Each row was made from one small tree. The marks that hang from a mark follow it in brackets, in alphabetical order. Every link used is in the known rows. Write each row's tree.
Known rows
vinu[bigu noza]: [ 22.9 -27.1   1.6 -12.9  -8.4   5.2  -4.9  -4.1  11.1 -33.1   2.5 -33.7
  -8.5  23.6  10.3  26.1   6.8  -1.5  20.8   7.7]
lodobil[noza vulu]: [ 13.7 -37.9 -11.8 -13.4 -10.7  18.0 -18.5   8.9  -6.5 -32.6  18.8 -17.6
  -9.1  15.7   7.0  30.4 -17.0  -1.1   6.5   8.6]
lodobil[tokeb[nufus[bigu]] vulu]: [ 19.0 -31.3 -31.0 -19.1 -10.9  -2.0 -18.5   5.1 -11.5 -18.7  10.1 -11.3
   1.5  -1.0 -20.4  45.6  -6.5  -7.8 -10.0  19.0]
vinu[noza[lodobil] vulu]: [ 16.1 -11.7 -12.1 -11.3 -10.0  22.8 -15.4  -5.4   3.8 -21.3   5.8 -28.9
 -12.8  18.1   2.3  32.3   3.4  -3.9  21.7   9.1]
noza[lodobil]: [  5.0 -15.5  -1.7 -16.5  -8.5  21.2  -2.6  -0.4  -0.2  -8.8   2.0 -15.3
  -9.9  10.4   3.4  37.6   8.0   7.3  12.0   7.6]
noza[lodobil[tokeb]]: [  8.6 -15.7  -6.6 -20.4 -17.2  14.5 -12.8   0.3  -7.0   0.5  -0.1 -10.4
  -5.2   9.8  -8.9  40.9  10.8   5.9   6.4  11.2]
vinu[vulu]: [ 15.0 -13.3   2.5 -14.2 -11.7  14.6 -21.0  -3.9  -1.2 -13.7  12.0 -23.8
 -18.3  13.7  -2.0  23.7   0.0  -5.8  -4.6   7.0]
tokeb[lodobil nufus]: [ 11.1 -24.9  -8.2  -6.3  -9.6  16.3   7.2   4.6  -4.3  -6.6   8.9 -18.0
  -9.8  15.1  -4.4  41.0  -1.7  -9.0 -14.4  11.2]
vinu[bigu vulu]: [ 14.7 -21.5   6.6 -13.1 -11.0  14.2 -22.4  -1.8   0.8 -19.6   2.2 -31.2
 -19.1  15.5   0.4  23.2   4.7  -3.8   6.8   8.3]
nufus[bigu[vinu[noza]] tokeb[lodobil]]: [ 17.4 -42.3 -29.7 -21.2 -20.5  -2.3   3.3  -3.9  -5.5 -28.5   7.8 -36.9
  -9.0  39.4  -4.5  56.6  -9.9  -4.9 -17.0   6.9]
vulu[vinu[bigu[nufus] noza]]: [ 21.3 -36.2  11.8  -7.8   1.9   5.2  -7.9   0.5   9.6 -35.1  12.3 -31.5
  -3.3  21.4   6.9  20.1   8.9   1.2  32.4  -0.4]
nufus[bigu tokeb]: [ 19.6 -30.9 -12.0 -25.2 -17.7   8.4 -16.0  -5.8  -5.2 -21.9   2.5 -25.5
 -12.1  19.5  -6.3  48.4  -0.5   3.1 -24.0  15.1]
nufus[bigu]: [ 12.0 -21.4  -4.2 -21.8 -10.9   6.0 -10.2  -6.2  -2.2 -17.3   4.8 -22.2
  -8.0   8.9   4.0  39.4   2.5  -1.4  -6.8  13.5]
nufus[bigu[vinu[vulu]] tokeb[lodobil]]: [  9.1 -35.9 -24.0 -20.7 -22.9   7.8 -13.3  -1.7 -15.7 -16.0   7.2 -35.1
 -20.5  30.9 -15.2  53.8 -11.5  -6.8 -30.6   8.8]
bigu[vinu]: [  6.4 -28.9   0.4 -19.5 -13.9  -4.3   6.7  -1.3   3.8 -17.6  17.7 -14.9
 -13.3  17.1   3.8  27.9  -2.1   3.2  -7.2  -1.6]
vinu[bigu[nufus] noza[lodobil] vulu]: [  9.9 -34.9  -3.3  -5.0  -5.3  33.6 -24.3  -1.6   5.2 -32.0   1.4 -35.8
  -4.1  17.3  -6.2  28.6  10.1  -5.7  44.4  16.8]
nufus[bigu[vinu] tokeb[lodobil]]: [  7.8 -41.2 -21.9 -23.9 -22.3   1.9   1.6   0.5 -13.0 -15.8   5.2 -29.0
 -12.8  30.6 -10.1  57.1  -7.4  -0.8 -29.5   7.2]
bigu[nufus[tokeb]]: [ 18.3 -42.5   1.2 -16.6 -14.6  22.8 -21.3  -0.8  -3.4 -24.5  13.7 -19.2
  -5.3  21.1 -16.9  33.4   3.0   1.6 -12.1  12.1]
bigu[nufus]: [  9.9 -34.1   8.0 -12.2  -7.7  20.5 -15.1   0.2   0.6 -18.6  15.7 -17.5
  -1.9  10.6  -6.8  25.0   6.6  -2.8   6.0  10.1]
tokeb[lodobil[noza vulu]]: [ 10.1 -39.2 -16.6  -9.5 -13.0  26.6 -12.9  14.0 -14.9 -23.4  14.3 -24.9
  -9.0  22.9   3.9  37.4 -18.1  -6.3   3.2   7.2]
vulu[vinu[bigu[nufus[tokeb]] noza]]: [ 29.5 -45.1   5.1 -11.1  -4.6   6.9 -14.2   0.6   6.1 -39.2  11.0 -33.4
  -6.5  30.9  -3.4  28.7   4.4   5.2  14.7   2.1]
lodobil[noza tokeb vulu[vinu]]: [ 20.8 -31.2 -10.7 -15.9 -11.0  -2.9 -24.1  11.7 -13.5 -20.4  21.9 -11.0
  -8.8  15.9   2.3  31.7 -14.5   4.0   2.3  -0.5]

Which tree is each row?
[ 13.1 -35.3 -18.9 -24.7 -21.0  -1.7 -19.2  -7.3  -6.1 -25.4  11.4 -26.5
 -21.2  23.5 -11.0  46.3 -10.5  -1.5 -27.4   9.9]
nufus[bigu[vinu[vulu]] tokeb]
[ 18.0 -24.1  -9.8 -14.1 -12.8  -4.5  -7.9  -5.2   9.0 -29.8  21.3 -28.1
 -16.5  26.0   3.7  24.0  -8.3  -7.9   4.1  -0.3]
bigu[vinu[noza vulu]]
[ 13.8 -27.2 -18.5 -18.1 -14.0  -6.6  -9.8 -10.6   4.8 -31.8  16.0 -33.0
 -12.5  20.5   3.5  35.5  -8.3 -10.3   2.6   8.7]
nufus[bigu[vinu[noza vulu]]]
[ 14.0 -51.8 -33.9 -17.8 -19.3  25.7 -23.2  10.1 -22.8 -31.2   7.3 -32.1
  -9.6  29.3  -5.5  59.7 -21.7  -4.7 -17.5  18.7]
nufus[bigu tokeb[lodobil[noza vulu]]]
[  5.7 -35.3 -16.2 -17.1 -11.1  -7.7  12.9  -4.8   2.7 -22.7  13.9 -11.5
  -6.9   7.0   0.4  47.3  -9.8  -3.3 -15.8  13.8]
tokeb[nufus[bigu[vinu]]]
[ 10.3 -22.6 -21.3 -20.1 -12.5  14.5 -19.7   9.9 -12.8  -7.2   4.8 -10.6
  -4.6   5.9 -18.2  38.0   3.2   4.0  13.5   6.1]
noza[lodobil[tokeb vulu]]
[ 10.6 -44.4 -25.5  -2.6  -9.8  25.3  -5.2  16.1 -13.1 -25.0  17.8 -18.0
  -7.1  18.1   0.0  44.7 -23.3 -10.3  -3.5  14.9]
tokeb[lodobil[noza vulu] nufus]
[ 26.8 -22.1 -15.4  -9.6  -0.1   1.4  -0.7  11.1  -6.4 -19.8  17.3 -31.8
 -11.0  25.7   1.1  26.9  -7.8  -4.4  15.8 -13.1]
tokeb[lodobil[vulu[vinu[noza]]]]
[ 12.0 -26.5 -28.0 -13.0 -10.3  12.3 -11.6  10.9  -9.7  -9.9   7.7  -3.7
  -1.4   0.0 -21.3  42.8  -3.1   0.7   6.1  13.8]
noza[lodobil[tokeb[nufus] vulu]]
[ 12.3 -63.7 -20.2  -8.2 -16.1  39.8 -29.2  16.2 -19.8 -32.6  18.2 -27.0
  -3.0  30.7 -15.7  44.8 -18.6  -5.7  -5.2  15.1]
bigu[nufus[tokeb[lodobil[noza vulu]]]]
[ 10.2 -36.7  11.0  -8.6  -8.3  27.3 -29.8   0.4   0.4 -25.3   8.3 -30.6
  -9.7  13.7 -10.1  20.2   8.5  -7.0  17.5  13.7]
vinu[bigu[nufus] vulu]
[ 16.7 -32.3  -5.3 -12.3  -3.6   6.4 -13.4  11.3  -7.2 -28.8  24.1 -16.1
 -14.1  16.1  12.9  27.1 -18.2   5.1   7.3  -3.4]
lodobil[noza vulu[vinu]]
[ 17.7 -25.2 -16.4 -18.8 -15.9  -1.9 -11.9  -4.4  -6.3 -11.3   6.3 -10.5
   0.4   2.9 -10.6  50.7   0.8  -6.3 -18.5  23.0]
lodobil[tokeb[nufus[bigu]]]
[  9.8 -36.8  -9.9  -3.3 -14.6  24.9   2.3   6.2  -8.0 -17.9  12.6 -17.7
  -8.0  21.3   9.6  48.9 -15.2  -8.1 -11.1  19.1]
tokeb[lodobil[noza] nufus]
[ 10.3 -29.1 -23.8 -18.1 -20.4 -12.8 -14.3  -5.1  -6.8 -14.6  13.3 -13.5
  -8.4   6.9 -16.3  47.7  -9.0 -10.8 -21.4  18.2]
lodobil[tokeb[nufus[bigu[vinu[vulu]]]]]
[ 13.7 -45.0  -4.1 -12.4 -16.8  30.4 -16.2   4.7 -12.5 -13.6   9.8 -26.8
  -5.1  28.7 -20.2  41.8   2.5  -3.9 -15.9  10.0]
bigu[nufus[tokeb[lodobil]]]
[ 14.3 -20.5 -21.3 -11.9  -3.1   1.2  -5.1  12.7 -10.3  -4.5  12.3  -2.4
  -6.2   0.4 -16.6  40.7  -2.6   6.7   8.4   1.1]
noza[lodobil[tokeb[nufus] vulu[vinu]]]
[  5.6 -37.2 -37.4 -20.9  -6.1   1.7   1.8   1.6   0.2 -35.0  10.5 -25.1
  -2.5  13.4  -1.6  44.7  -9.3   0.9  26.6   5.1]
nufus[bigu[vinu[noza[lodobil[vulu]]]]]
[  8.2 -46.4 -34.2  -7.3 -10.8  23.7  -8.6  11.4 -16.8 -29.6  11.3 -22.7
  -2.6  12.8   2.1  57.4 -22.8 -12.3  -6.3  23.5]
tokeb[lodobil[noza vulu] nufus[bigu]]
[  2.7 -38.4   2.1 -12.1 -12.4  11.9 -17.4  -0.5   0.8 -21.9  24.6 -19.7
 -10.4  15.5 -12.0  22.0  -3.7  -7.3   2.0   4.6]
bigu[nufus vinu[vulu]]
[ 20.7 -27.3 -35.1 -10.9  -8.8   8.1 -10.0   7.4  -2.6 -21.6   9.7 -11.6
   2.8   8.2 -17.4  42.6  -4.5  -3.6  18.6  13.4]
vinu[noza[lodobil[tokeb[nufus] vulu]]]
[ 18.2 -45.3 -11.5 -11.2  -4.8  19.5 -18.2  16.4 -18.3 -17.2  19.3 -25.6
  -9.0  26.2 -24.8  33.8  -6.5   0.8  -6.5  -6.1]
bigu[nufus[tokeb[lodobil[vulu[vinu]]]]]
[  5.5 -53.7  -8.1 -15.5 -19.8  16.5  -3.3   5.9  -9.8 -17.5  15.8 -23.9
  -6.8  34.1 -19.9  43.2  -5.1  -1.2 -17.9   3.8]
bigu[nufus[tokeb[lodobil]] vinu]
[ 12.2 -35.2  19.2 -10.6   0.0  10.5  -9.3   3.8   2.5 -21.6  11.1 -23.5
  -6.9  13.6   1.1  20.8  10.0   5.0  21.2   0.1]
vulu[vinu[bigu[nufus]]]
[ 18.1 -48.1 -23.5 -12.3 -19.6  28.6 -20.8  14.2 -20.1 -27.8  12.8 -27.2
 -13.1  32.8  -6.2  47.4 -20.7  -1.5 -14.8   8.9]
nufus[tokeb[lodobil[noza vulu]]]
[  8.9 -53.1  -2.6 -18.7 -17.3   7.8  -8.8   0.5  -0.4 -27.1  21.1 -16.1
  -7.3  25.3 -16.2  34.6  -3.5   4.0 -14.9   5.4]
bigu[nufus[tokeb] vinu]
[ 11.7 -41.3  -6.9  -7.4  -4.5  15.3  -7.8  18.8 -13.7 -26.2  10.0 -31.5
 -13.8  25.5  11.6  34.1 -14.5   1.3  18.1  -3.1]
tokeb[lodobil[noza vulu[vinu[bigu]]]]
[  6.6 -39.8 -20.1  -7.1 -14.7  23.4  -0.5   2.6 -11.4 -22.2   7.0 -21.4
  -4.3  16.5  10.8  60.9 -16.5 -10.8 -12.7  27.3]
tokeb[lodobil[noza] nufus[bigu]]
